Each row was made from one walk, in order. Every step used is in the known rows, and no mark comes twice. Write each row's walk.
Known rows
benuk/rupum/lugata/nelite/tizi/rakin: [-16 -10 -33  -1   8  -5  -2  10 -16  -4 -16   5  12  -4 -34 -25  18  24
  -7  -1   9  11  24   4  -5  27   5  10 -11  35   6]
rupum/lugata/navu/benuk: [  7   2  -1   2   7   8 -22  25  -8  29  -8   5   6  28 -20   2  -4 -20
   4  -8  -4  -3   5 -18 -14  16   0 -15 -18  -7  16]
benuk/rupum/lugata/tizi: [-13 -11  -7 -18 -29   4  -6 -16   7  -1  -6  -6 -13  17 -56 -13  -4   1
   5  -9   3 -13  31  36 -14  34   8  16 -33  16  -7]
benuk/rupum/lugata/navu: [ -4  -9 -13  -1  -3   4  -8  28 -21   8 -11   0  12  14 -41  11 -22 -15
  10  -9  -5  -1  29  14   0  31   1   9  -9  15  12]
navu/benuk/rupum/lugata/nelite/tizi: [ -8  -2 -16 -27  -8   8 -24  31  -7  12  -3   6  14   2 -27 -28  19   6
  -2  -3  28   3  16  -5 -26  32   8   8 -23  21  21]
rupum/lugata/nelite: [  0 -13 -13   4  -2  -1 -16  28  -9   6 -28 -19  16  20 -29 -15   0  -8
   2   2   3  -4   6  -8  -2  23  11  -7  -3  14  10]
tizi/rakin/lugata: [-13  -3 -39  20  19  -4  10  -1  -6  14   4  12  -1  20   4 -16   4  11
 -10 -12  -3   0  12  -6   4  13 -16 -10 -12  12  -9]
navu/lugata/nelite/tizi: [-11 -12   6   9   0   2  -2  13  15  -4  -1  -4  25 -13   2 -26  25  15
   1  15   5  -1   8  -8  -5  -7 -15 -21  -3   6  18]
lugata/tizi: [ -4  -8   2  -3 -24  -1   2 -16  23  -4   9  -2 -15   8 -16  -3   7  10
  -5   4   0 -10  14  14  -8   9  -4   5 -13   0  -7]
tizi/rakin/lugata/nelite: [-12 -11 -53  28  20  -5   7  37  -7  13   2  -5  18  21   4 -15   6   8
 -14  -3   7   7  17 -21   5  28 -16 -11   4  21   1]
tizi/nelite/lugata/navu: [  1 -11 -14  15  10 -13   6  27 -16  13 -10   5  27 -10  -9   1  16   9
  15  11  16  20  20 -10   3  14 -11  -2  29 -10  11]
navu/benuk/rupum/lugata: [ -3   9  -7 -27   0  12 -14   8 -12  21  -4   2   1  13 -33 -13   1 -14
  11 -22  13  -4  10   3 -21  30  12   5 -31   6   2]
nelite/lugata/rakin/tizi: [ 14 -15  -6  31   5  13  18  -1  15  28 -14   2   0  -7  -7 -55  37  10
  -1   7  32  -5  -7   0  14 -16 -26  -5  -1  -2  14]
rupum/lugata: [ -2  -4   0  -2  -1  -1 -14 -11  -7   6 -26  -4  -3  20 -28 -17  -4  -7
   7  -5  -6 -10   1   7  -4   8  11  -7 -19   4   0]
lugata/navu: [  4  -4  -3  15   3  -1  -1  30  -4   5   5   2   8   6   1  20 -10  -7
  -1   6  -7   4  10  -6   6   6 -10  -2  11  -1  14]
rakin/lugata/tizi: [-13 -14 -21  -1 -25   3  -7  -5  22   6  14   6 -13  30 -11 -20   0   8
 -11   1   8 -16  22  16  -9  22 -19   0 -29   8  -5]
benuk/rupum/lugata/nelite: [ -5 -13 -22  -6  -5   1 -10  37 -17   5 -19 -20  21   7 -43  -8 -10  -9
   5  -6  14  -1  23   7  -3  42  11  12  -4  26   9]
nelite/tizi/rakin: [-11   5 -11   8  12  -8   9 -26   2  -7   3  25 -10 -11   8 -16  27  33
 -12   3  -4  12   2  -1  -2 -15  -5  -1  -8   9  -2]
rakin/lugata/nelite/tizi: [-13 -17 -33   1  -7   1 -19  35   5   0   6  12  12  10  11 -31  12  17
 -16  17  24   1  15  -7  -8  12 -20   0  -6  25  21]
tizi/lugata/nelite: [  1 -25  -9  -1   3  -8  -5  45  -5   1  -8 -28  23   5 -25  -1  -6 -13
  -3  10  10  -9   2 -18   2  20  19   2   3  -1  -2]
lugata/tizi/nelite: [ -7 -13  -9  -4 -13  -8   1  -8   3   2  15  -2  -6  -4 -27  -2  19  17
   1   8  10   6  22   3 -13  16  13  15  -9  -4  -9]
rupum/benuk: [ 13  13  -4  -3  12   5  -3  13   2   4  -8  -3 -16   0  -8  -7  10   6
   0  -2  10   2 -11  -2 -10 -14  12  -1 -14  -7 -17]
rupum/benuk/navu/lugata/rakin/tizi: [ 26  15   6  40  29  27  20  22   8  30   1  -2  -1 -16 -20 -44  34   9
   0  -7  16 -12  -2 -11   2 -42   7  -3 -46 -11  -9]
navu/lugata/tizi: [-12 -10  17   9 -17   3   8 -28  31   3  10 -10  -2   8 -19 -19  13   5
   7   0 -13 -17  15  15  -8  -1 -11 -20 -24  -9  -7]
rakin/tizi/nelite: [ -1 -18 -13  16   7   2  11   8 -22  20   8   6  -5 -20 -25   7  17   5
   0   3  28  11   3  -9 -10   9   3   0  -4   5   8]
navu/lugata/nelite/tizi/rakin: [-15  -9 -11  26  20  -6  16  -1  13   0   0   2  23 -12   2 -28  33  27
  -5   8  -6   7  10 -14  -1  -6 -15 -26  -2   9   8]
rupum/lugata/nelite/tizi/rakin: [-11  -9 -24  13  10 -10  -5   0  -6   0 -23   6   7   8 -21 -31  25  24
 -10   8   0   6   8  -8  -3   7   4  -8 -10  24  10]
rupum/benuk/navu: [ 18  34  -4   1  14   7   4  22  -8  -1  -5   4  -6 -14  -6   0   8  11
  -5  -7   9   2   1  -4  -9 -16  23  15 -22  -5 -24]
rakin/lugata/tizi/nelite: [-16 -21 -32  -3 -14  -5  -7   4   3  11  19   5  -5  20 -21 -18  10  15
  -3   5  17   0  34   6 -16  28  -1  10 -23   4  -7]
lugata/nelite/tizi/rakin: [ -9  -4 -24  16  12  -9   8  10   1  -6  -1   8  10 -11   6 -15  30  32
 -19  12   6  15   6 -15  -1   1  -7  -2   9  19   8]
navu/benuk/rupum/lugata/rakin/tizi: [ 12  -6 -11   5   9  29  -4  15  -8  46   2   3  -8  11 -43 -46  20 -13
   2 -19  31 -10   6  -5 -10  13   6  11 -45   9  18]

Which walk is each row?
[  3 -24 -17  32   8  -3  19  25 -17  28  -7   7  15 -20 -22   5  24   8
   7  13  33  16  14 -10  -1  16 -24 -10  21   1  20]  rakin/tizi/nelite/lugata/navu
[-11  15  -9  30  21  -4  21  10   2  -4   2   8  34 -27   5 -19  33  34
 -11   3  -6   5  22 -17  -1  -9  -7 -10 -10   8   2]  benuk/navu/lugata/nelite/tizi/rakin
[-12   4 -36  15  19   3  -5  20   1  26  24  42   1  22  20 -15  20  19
 -18  -2   4  11  14 -23 -15   8 -30 -16 -21   6  15]  nelite/tizi/rakin/lugata/navu/benuk
[  0  -9   9 -15   4   1 -20  28   3  16  16  19   5   4  -9  -4   8  -3
  -8  11   7  -6   1 -22 -17   0   7  -4 -21 -15  10]  nelite/tizi/lugata/navu/benuk
[ -8   1  -5 -29 -23  12 -13  -8   9  17   7  -1 -14  22 -48 -17   7  -4
   4 -19  12 -13  23  18 -30  40   8   9 -43   5  -5]  navu/benuk/rupum/lugata/tizi
[-10  -3 -13  14  -4  -7  19 -30  17  -1   7   3 -17   8 -15  -5  18  24
 -12  -3  -8   0  15   7  -4   7  -4  -1 -12   3 -18]  lugata/tizi/rakin
[ -8  -5  -9 -16  -6   5  -8   1 -17   5 -14  -2   2   8 -41  -8 -11  -8
  10 -15   2  -6  18  21  -4  26  12  11 -21  17  -2]  benuk/rupum/lugata
[ 11  30  11  11  21  10  10  13   2   6  -3  -2   8 -15 -10 -14  14   9
   7 -12  -3  -7   4  -2  -9 -24  13  -9 -33 -15 -23]  rupum/benuk/navu/lugata
[ -2  12  -7 -20   1  12   0  17  -7  16  20   6   4  -9  -6   5   6  -7
   3 -16  18   6   9  -5 -17  24   2  10 -12   3   2]  navu/benuk/rupum
[-17  -7 -24  -1  -9  -4  13 -30   2   2  -7  -1 -15  16 -56 -14   6  14
   0 -18  -7  -7  33  28  -9  34   8  10 -31  19 -18]  benuk/rupum/lugata/tizi/rakin
[-10   7   8   9  -4  -3  13  -9   2   4  18  -3  17 -15 -29  -6  20  19
  10  -2  -2  -3  36   2 -14   4  14   6 -29 -12 -15]  benuk/navu/lugata/tizi/nelite
[  1 -28   3   6   0   4   9   4  -5  16  -2  -4  -9   0 -36  -1  -1 -14
  -6  -1  20 -21  -9  -2  -3   8   9  -8 -22  -1  -1]  rakin/tizi/lugata
[ 10 -22   2  11  10  11   1  39  -6  39  15   4   0   6 -31  18  -1 -27
  -8  -3  20 -14  -4 -26 -13  17  -2 -16 -20 -12  14]  rakin/tizi/lugata/navu/benuk
[ 13 -21 -16  29  19   9  11  19 -13  30  10   0  -2 -12 -22 -28  32   9
  -2   7  29   9   4 -17   6  -9  11  15 -10   1  14]  lugata/rakin/tizi/nelite
[  6 -23  -3  40  26  13  17   6  -3  38   9  -8  12 -12 -25 -43  35   4
  12   2  15   1   6 -17   5 -16   0  -8 -21  -9  14]  navu/lugata/rakin/tizi/nelite
[ 12 -19   1   3  15   1  -5  18   4  11  -2 -14   6  18 -21 -40   4 -10
   2   6   0 -15  -3 -11  15 -14  27  17 -21 -16  -9]  tizi/lugata/rakin
[-12  17   2  28   5  -2  31 -30  17   1  12   3   7  -7 -18  -7  21  26
  -4 -12 -22  -9  31   5  -3  -3  -4  -8 -32  -7 -25]  benuk/navu/lugata/tizi/rakin
[  8 -17   9  41  15  21  17  -3  16  31   5  -7   4  -2 -13 -46  24  -3
   5  -2   8 -14  -3  -9  12 -24 -15 -18 -26  -7  16]  navu/lugata/rakin/tizi
[  6 -19   6  -6   8  -2 -14   5  12   2   1   5  -2   6 -13 -56  21  12
  -6  18   5 -14  -2  -5   7 -27  23  22 -30 -11  -1]  nelite/tizi/lugata/rakin
[  0 -19 -14  17   4  -1  19  -2 -13  24 -13   9   6 -26 -23 -16  35  14
   7   6  41  11   3  -2  -5  11 -15 -10  12   1   9]  rakin/tizi/nelite/lugata
[ -1   0 -26   6   8  12 -15  46  -3  35  22  16  10  32  12   0  -7 -14
  -7  -6   8   0  13 -22 -13  22 -25 -15 -12  -4  18]  rakin/lugata/navu/benuk
[  2   8 -11  -7   5  12  -1  45 -10  21  26   8  13  -2  -5  24  -6 -13
   3 -12  11  13  21 -11 -13  28  -8   9   0   1  13]  lugata/navu/benuk/rupum
[  8  -9   3  -5  11   2 -10  42  -4  25  11  -2  12  16 -16  14  -8 -25
   0  -2   2  -8   1 -28 -10  14  10  -8 -13 -22   2]  tizi/lugata/navu/benuk
[ 15 -15  -5  30   9  16   9   8   6  24   5  -1  -9   0  -9 -30  20   0
  -9   4  20  -6  -6  -8  11 -17  -7   6 -14   4  15]  lugata/rakin/tizi
[ -3  20  16  15   9   7  13  -2  -1   2   4  -1  24 -15  -2  -4   5   1
   7  -9 -13  -9  15  -2   0 -11   1  -8 -20  -9  -7]  benuk/navu/lugata
[  6  21   3   9  14   7   0  36   7  -6  -3   1  19 -27  -4 -27  32  27
  -5   8  13   0   8 -13 -15 -24   7  -4 -25   1  -6]  rupum/benuk/navu/lugata/nelite/tizi
[ -1  -1 -21 -17   0  11 -16  44 -13  22  -8 -15  21  12 -36 -10   4 -15
   3 -15  22   1  16 -12 -19  44  11   4 -14  16  12]  navu/benuk/rupum/lugata/nelite
[ -5 -12 -26  15   3   3  -8  41  -5  15  10   9  11  27   5   4 -19 -10
  -5   3   0   0  20  -5   5  19 -25  -7  -3   8  14]  rakin/lugata/navu
